What can hang from each mark:
k_129: k_309 k_814 k_987
k_165: k_537
k_309: k_129 k_889
k_537: k_129 k_165
k_987: k_53
k_53: k_537
k_889: k_309
k_814: k_53 k_165

Every row comes from one small tree of marks. The marks that hang from a mark follow it in brackets, in the order of their numbers. Every link used is in the known rows. Which tree was each row made from?
Known rows:
k_987(k_53(k_537(k_129 k_165))): [  1   5  -1   4 -26 -15  -7 -13  -3   0   1 -13  -2 -42 -17  32  -8 -12
   3 -11  39  -4   4 -22 -13   8  -7 -13  11   3 -17   1   2   1 -17  -2
  -3  34 -17]
k_987(k_53): [ 11   3  -2   3  -3  -2  -3  -5   1   9  -3  -1   2 -22  -3   5  -3  -5
  -6   9   7   2   0  -2 -12  16   1  -4  -1   0  -3  -5  -2  -4 -19   1
   3  13   2]
k_165(k_537): [11  0  1  0 -4  8 10 -1 -7  4  1 -3  0 -7  3  4 15 -4  4 -4 24  6  1 -3
 -5 -3 -3 -4  3 -1 -4  5  0  0  7 -2  5 28 -7]
k_814(k_53(k_537) k_165): [ -6  -1   8   3  -5 -12   2   1 -15   2   4 -16  -8 -61  -2   1  -5  -1
  13   3  21   7   0 -42 -13   3  -2  -2   5   2  -5   5   5   7  -2  -4
  -4  38 -16]
k_129(k_814(k_53)): [ 12   0  -9   6  -7 -14  -3  -3 -16  -3  -1   0  -2 -49  -6  10  -3  -1
   3   0  12  -1   0 -17  -8  -7   2   6   9  -1  -6  -3  -8  -3   5  -9
   5  18 -17]
k_309(k_129(k_814) k_889): [ 10   7 -17   4  -2 -11 -18   4  -4  -8 -10   4   1  -5 -18  -4   7   3
  -8   9 -10   0   6  -7   5   8   0  -1   1  -3  -5  -2  22  -1  12   1
   5   4 -19]
k_889(k_309(k_129(k_814(k_165) k_987))): [-20   4   0   7   1 -19 -31  11   1  -2 -13  -7 -12 -13 -21  10   7  -1
   2  20 -12   7   9  -9  -5  -2  -1  -7  16  -3   0 -21  10  -6  10 -12
   6  16 -28]
k_987(k_53(k_537(k_129(k_309) k_165))): [  6   4  -1   8 -27 -16 -14 -13   5  -9   1  -9  -2 -35 -30  34   1 -11
 -10  -3  16  10   3 -17  -9   5  -4 -12   6   3 -21  -5  -3   1 -15  -1
  -1  31 -26]
k_165(k_537(k_129(k_814))): [  9  -2 -12   4 -20 -10   5  -4  -9  -5  -4  -1   1 -16 -10  30  13  -6
   1 -17  35   2   2 -10  -7  -6  -1  -6  12  -5 -14   3  -1  -5  10  -6
   6  42 -23]
k_165(k_537(k_129)): [  0  -1  -9  -1 -12  -4  15   0  -3  -3   2  -3   1   1  -1  21   6  -8
   1 -14  42   4   1  -1  -7 -10  -3  -6   6  -3 -12  10   0  -5   6   1
   5  22 -16]
k_987(k_53(k_537(k_129))): [ 12   5 -11   3 -10 -12  -8 -12   2   1   0  -8   1 -39  -9  25  -6  -7
  -4   1  32   1   2 -22 -16  17  -4 -11   0   1 -13  -2  10  -4 -21   6
   1  35 -13]
k_165(k_537(k_129(k_814(k_53)))): [ 11  -1 -18   6 -18 -18  13  -3 -18  -2   1  -2  -2 -51  -5  35   3 -10
   3 -13  57   4   0 -16 -13 -12  -1   0  14  -4 -19   8  -6  -6  11  -6
  11  47 -32]
k_165(k_537(k_129(k_987))): [ -6   5 -14   2  -4  -5   1   7   3   9   3   1  -3 -17  -2  31   8 -14
  -5 -18  51   5   1  -4 -16 -17  -3  -5  12  -5 -13   5  -5  -8   8  -3
   9  13 -24]
k_129(k_309(k_889) k_814 k_987): [  5   4 -14  11   1  -8 -38  10  11   2  -4  12  -3 -12 -27   6  15   3
 -24   6 -31  10   1   0   2  -4   5   3   0  -3 -10  -5   0   0  14  -5
   6  -5 -19]
k_129(k_987): [ -9   5  -2   3   7  -1 -13   7   6  12  -1   3  -5 -15  -2   7  -1  -4
  -4  -1   7   1   2  -3  -9  -9   0  -1   3  -3  -1  -4  -7  -4   1  -3
   4  -9  -7]
k_537(k_129(k_309 k_987) k_165): [-23   4  -5   8 -20 -15 -18   7  12  -6   5   1  -6  -9 -25  34  -1 -12
 -13 -17   9   8   1   3  -1 -29  -1  -4  15   0 -17  -2 -19  -4   6  -7
   4 -21 -33]
k_814(k_53 k_165): [-18  -3   3   2  -6 -14  13   7 -16   4   4 -10  -6 -37  -3   1 -10   0
   8  -1  10   3  -4 -20  -8  -9   1   3   7   0  -4   5  -4   2  -1  -9
  -1   6 -14]
k_165(k_537(k_129(k_309 k_987))): [ -1   5 -12   6  -4  -8  -8   7  11   0   2   4  -2  -8 -13  34  13  -9
 -12  -8  34  20   1   1 -10 -21  -1  -6   8  -5 -17   3  -9  -7  12  -1
  11   8 -31]
k_53(k_537(k_165)): [ -3   2  13   2 -15   1  -4  -7  -7  -3   2 -11  -4 -26  -9   7   3  -1
   9 -13  13  -4   4 -26  -2   3  -7  -6   6   3  -6   1   1  11   4  -4
  -7  30  -6]
k_814(k_53 k_165(k_537(k_129(k_309)))): [-10  -5  -7   6 -19 -22  18   8 -11  -6   6 -10  -4 -35 -13  26   4  -5
  -3  -6  32  22  -5 -16 -10 -24  -1  -2   8  -3 -19  13 -10  -4   9  -5
   8  27 -39]
k_889(k_309(k_129(k_814))): [  6   1  -6   4   2 -14 -22  -1   1 -17 -13  -1  -5   7 -13   6   7   6
   0  26 -10   3   8   7   7  11  -2  -5   5  -2   1 -16  18  -6  12  -3
   6  20 -13]
k_309(k_129(k_814(k_53(k_537)))): [ 24   9 -12   6  -5 -17 -15  -7 -17  -6  -6  -9  -4 -74 -10  13   1  -3
   7  18  30   6   6 -44 -11  10  -3  -4   9  -2  -8  -5  14  -1  12   0
   6  49 -35]
k_537(k_129(k_309(k_889) k_814) k_165): [ -7  -1 -11  11 -28 -21 -20   2   1 -19  -1   4  -3   5 -41  21   3   0
 -17 -15 -21   1   2  -1  13 -14   1   0   9   0 -22   5  -2   3  14  -6
  -2  -1 -27]
k_537(k_129(k_814)): [  3   0 -12   4 -15 -17  -6  -4  -2  -9  -5   2   1 -10 -15  25  -2  -2
  -4  -9  13  -6   1  -4  -1  -4   2   0  10  -3 -11   0   0  -8   4  -3
   3  16 -20]
k_814(k_53): [  2  -1  -6   2  -1  -8   7   1 -10   2   4  -1  -3 -34   4   4  -9  -3
   4   1  21   1  -2  -9  -6  -7   0   4  -1  -1  -3   6  -8  -1   4  -3
   4   4  -8]

Which tree is each row?
[ 16  12  -5   4  12 -11 -39  -2  15   7  -9  -8  -9 -36  -8  14   5  -5
  -5  37  20  10  12 -13 -18  21  -7 -16   1  -1  -3 -21  22  -6 -12   3
  10  35 -12]	k_889(k_309(k_129(k_987(k_53(k_537)))))
[-20   1  -6   7 -12 -14  -6  13   6   4   1  -4  -6 -16 -18  29  14  -8
  -7 -11  19  22  -2  -9 -13 -26   0  -7  12  -5 -17   0 -11  -6  10  -7
   7  16 -38]	k_814(k_165(k_537(k_129(k_309 k_987))))
[  7   2   4   9 -24 -13 -11 -11 -22  -3   1 -11  -8 -76 -15  20  -1  -5
  13 -10  26  -5   4 -44  -8   0  -4  -1  14   3 -12  -1  -5   9  10 -12
  -5  45 -22]	k_129(k_814(k_53(k_537(k_165))))
[ -3   4 -18   7  -1  -6 -13  15  16   4   3   8  -3   2 -19  23  15  -8
 -23  -4  16  17   0   8  -6 -16  -1  -3   2  -5 -20  11   2  -4  17   2
  11  -1 -29]	k_165(k_537(k_129(k_309(k_889) k_987)))
[  1   1   7   4 -14 -10   0  -6 -15  -2   7 -14  -7 -62  -5  12  -5  -6
  12  -7  36  -1   3 -34  -8  -4  -6  -2   8   4  -9   6  -6   9   7  -6
  -5  28 -16]	k_814(k_53(k_537(k_165)))
[-18  -1  -7   6 -20 -15  -9   6   9 -17   5   2  -2  18 -30  16   0  -2
 -18 -11 -14   5  -1  11  12 -15  -2  -1   6   2 -19  12  -2   4  10  -2
  -3 -20 -22]	k_537(k_129(k_309(k_889)) k_165)
[  5  10   7   7 -13  -4 -24  -5   2  16   1 -10  -7 -60 -12  20   2 -15
   1  -4  27   0   6 -29 -20   7  -5 -11  10   3 -10  -9  -6   4 -13  -5
  -1  25 -13]	k_129(k_987(k_53(k_537(k_165))))
[ 14  16 -26   9  -1 -16 -40   7   3  16 -12   7  -3 -43 -24   9   3  -7
 -19  16   4   3   8  -6 -16  16   2  -5   4  -4  -9 -11  14  -8  -5  -1
  14   4 -28]	k_309(k_129(k_814 k_987(k_53)) k_889)
[ 11   5  11   6 -20  -3  -8 -13  -6   6   1 -12  -4 -48 -13  15   0  -8
   5  -2  18   1   5 -25 -13  17  -5 -10   4   5  -9  -4   0   7 -18  -4
  -5  37  -5]	k_987(k_53(k_537(k_165)))
[ 14  -2 -11  10  -4  -8 -27   4   5  -9  -6  10   0   3 -26  -2  13   8
 -19   8 -43  10   2   3  10   3   5   4  -4  -2 -10  -2   7   4  15  -2
   1   3 -13]	k_129(k_309(k_889) k_814)
[  1  -4   4   6 -17  -5   4   1 -19   2  -6  -9  -4 -30 -10   8  18  -1
  13  -9   8   7   2 -21 -10  -2   1  -4  11  -3  -6  -3  -2   3   9 -13
   0  49 -16]	k_129(k_814(k_165(k_537)))
[-18  -4  -8   2 -17 -20  26   7 -20   2   6 -12  -5 -41  -2  24  -3  -8
  10 -13  52   8  -4 -22 -15 -17  -4  -4  13  -3 -15  14  -6  -4   5  -8
   5  31 -33]	k_814(k_53 k_165(k_537(k_129)))
[  0   7  -1  11 -17 -14 -24  -3 -16   6   2  -8 -12 -89 -16  25  -1 -11
   7 -14  34  -4   6 -48 -16 -12  -3  -1  19   0 -12  -4 -13   4   9 -13
   0  36 -32]	k_129(k_814(k_53(k_537(k_165))) k_987)
[ -6  13 -17   1  13  -9 -24  16  10   9  -3   5  -4  -7 -11  -5   3  -4
 -15  13   5   3   4   1  -3  -2  -2  -2   2  -4  -5   1  17  -1   9   4
   9 -24 -21]	k_309(k_129(k_987) k_889)
[-15  -4  -6   5 -21 -23  -3   2 -10  -7  -5  -7  -2 -17 -19  20  -4  -1
   3 -11   3  -3   0 -15  -4  -8   3  -3  16  -3 -10  -2   0  -5  -2  -7
  -3  23 -26]	k_537(k_129(k_814(k_165)))
[ 13   7  -9  10   0 -12 -26  -1  -8  10  -1  -4  -8 -86  -8  19   1  -4
   4   0  30   2   4 -43 -20   0   0   1  11  -3 -10  -4  -3  -1   9  -7
   4  41 -27]	k_129(k_814(k_53(k_537)) k_987)
[  4   0 -18   4  -8  -6  -2   8   9  -9   2   4   2  16 -17  15  16   1
 -20  -1   7  16  -1   9   4  -6  -2  -3  -3  -3 -18  15   7   1  18   4
   7   9 -22]	k_165(k_537(k_129(k_309(k_889))))
[ 11   4 -12  13  -4 -17 -28   5  -1   2  -1   6  -7 -50 -17  21   3  -5
 -11   4  -1  15  -1 -15 -10 -18   5   7   8  -4 -11  -8 -17  -7  10  -9
  10   5 -29]	k_129(k_309 k_814(k_53) k_987)
[-23   3  -9   4 -11 -19  13  14 -12  13   7  -9  -9 -54  -4  31  -1 -14
   5 -17  62   9  -2 -22 -24 -26  -3  -4  19  -4 -16  11 -12  -8   5  -9
   8  22 -38]	k_814(k_53 k_165(k_537(k_129(k_987))))
[  2   5 -17   7 -13 -10 -10   3  -1   5  -3   2  -4 -31 -11  37  14 -10
  -5 -19  46   3   4 -13 -17 -14   0  -5  18  -6 -14   0  -7  -9  11  -6
  11  33 -31]	k_165(k_537(k_129(k_814 k_987)))
[ -2  -4  -8  12 -11 -23 -16  10 -12  -6  -1  -1  -6 -36 -28  -1   4   6
  -9   8 -32  13  -3 -20   2  -5   5   6   1  -2 -13   4   0   3  12  -9
   2  13 -29]	k_129(k_309(k_889) k_814(k_53 k_165))
[-12   5 -11  10 -18 -26 -22   3  -2  14  -8  -4  -5 -52 -25  35  -7 -12
  -4  -6  15   0   0 -18 -24  -1   3  -8  18  -4 -13 -10  -7 -12 -22 -11
   5  25 -34]	k_537(k_129(k_814(k_165) k_987(k_53)))
[ 14  11 -13   8   2 -16 -41   0   9   6 -15   1  -7 -28 -18  18   5  -6
  -9  31   3   5  10   0 -15  15  -1  -9   8  -4  -3 -26   9 -13  -7  -6
  12  22 -18]	k_889(k_309(k_129(k_814 k_987(k_53))))
[ 12  10   8  11 -15  -7 -33  -5   9   9   0  -7  -8 -52 -24  24   7 -13
 -10   1   3  14   5 -24 -16   2  -3 -11   7   3 -14 -13 -10   3 -10  -5
   1  24 -19]	k_129(k_309 k_987(k_53(k_537(k_165))))
[ -9   9 -12   9  -6 -27 -14  12 -16  10  -6  -7 -10 -68 -15  12  -5  -9
   6   4  22   8   2 -33 -17 -12   1   0  19  -5  -7  -9  -3  -7   8 -12
  10  12 -48]	k_309(k_129(k_814(k_53 k_165) k_987))
[ -1   7 -14   8  -2 -20 -20   2   8   0   6  -2  -7 -60 -15  34  -6  -7
 -10   4  35  15  -1 -29 -15 -14  -3  -2   6  -2 -20   3  -5  -4   6   2
   8  17 -40]	k_814(k_53(k_537(k_129(k_309 k_987))))
[ -8   0  -3  14  -8 -23 -22  10  -7   3  -2  -1 -10 -59 -24  17   2  -2
  -4   3 -11  16  -1 -25 -13 -19   6   4  13  -4 -11  -8 -16  -4   7 -15
   5  12 -38]	k_129(k_309 k_814(k_53 k_165) k_987)
[-14   1  -3  10  -8 -22 -15  11 -15  14  -2  -5 -11 -71 -13  13  -5  -6
   6  -6  12   2  -1 -30 -18 -13   3   3  16  -3  -7  -7 -14  -6   2 -15
   4  17 -30]	k_129(k_814(k_53 k_165) k_987)
[ 19  -1  -9   9 -15 -16 -26 -11   6 -18  -5  -2   0 -29 -27  29  10   2
  -9   4  -1  10   4 -22  -2   3   1  -5   5  -3 -18  -5   6  -1   8   3
   1  39 -31]	k_53(k_537(k_129(k_309 k_814)))
[ -3   5  -9   7   8  -2 -28  15  19   4   1  10  -5   6 -19   1  10   2
 -24   8 -27  12   0   5   3 -10   2   2  -6  -1  -8   0   0   2   9   2
   5 -24 -14]	k_129(k_309(k_889) k_987)
[ -6  -4   4   3  -9  -9  25   7 -22  10   5 -12  -5 -50   4   5   4  -3
  12  -6  34  12  -4 -22 -14 -11  -2   0   8  -2  -7   9  -6   1   7  -9
   2  36 -18]	k_814(k_53 k_165(k_537))
[ 10   8 -23   6  -3 -19 -12   6 -14  -3  -5   3  -1 -40 -16   0  -1   0
  -8  15   9   1   2 -15  -2   3   0   3   3  -2 -10   3  14  -1  16  -1
   9   6 -31]	k_309(k_129(k_814(k_53)) k_889)
[-31   6  -5   5 -16 -15  -8   7   3   3   4  -2  -6 -13 -14  32  -9 -14
  -2 -25  32  -5   2  -4  -7 -23  -3  -4  19  -1 -13   3 -15  -5   0  -9
   1 -16 -26]	k_537(k_129(k_987) k_165)
[  7   2  -9   5 -14 -15 -16 -10  -1 -10  -4  -6  -1 -31 -14  23   1  -4
   0  -5  23  -3   4 -28  -6   6  -2  -6   7  -2 -13  -3  11   0   3   1
  -1  45 -24]	k_53(k_537(k_129(k_814)))
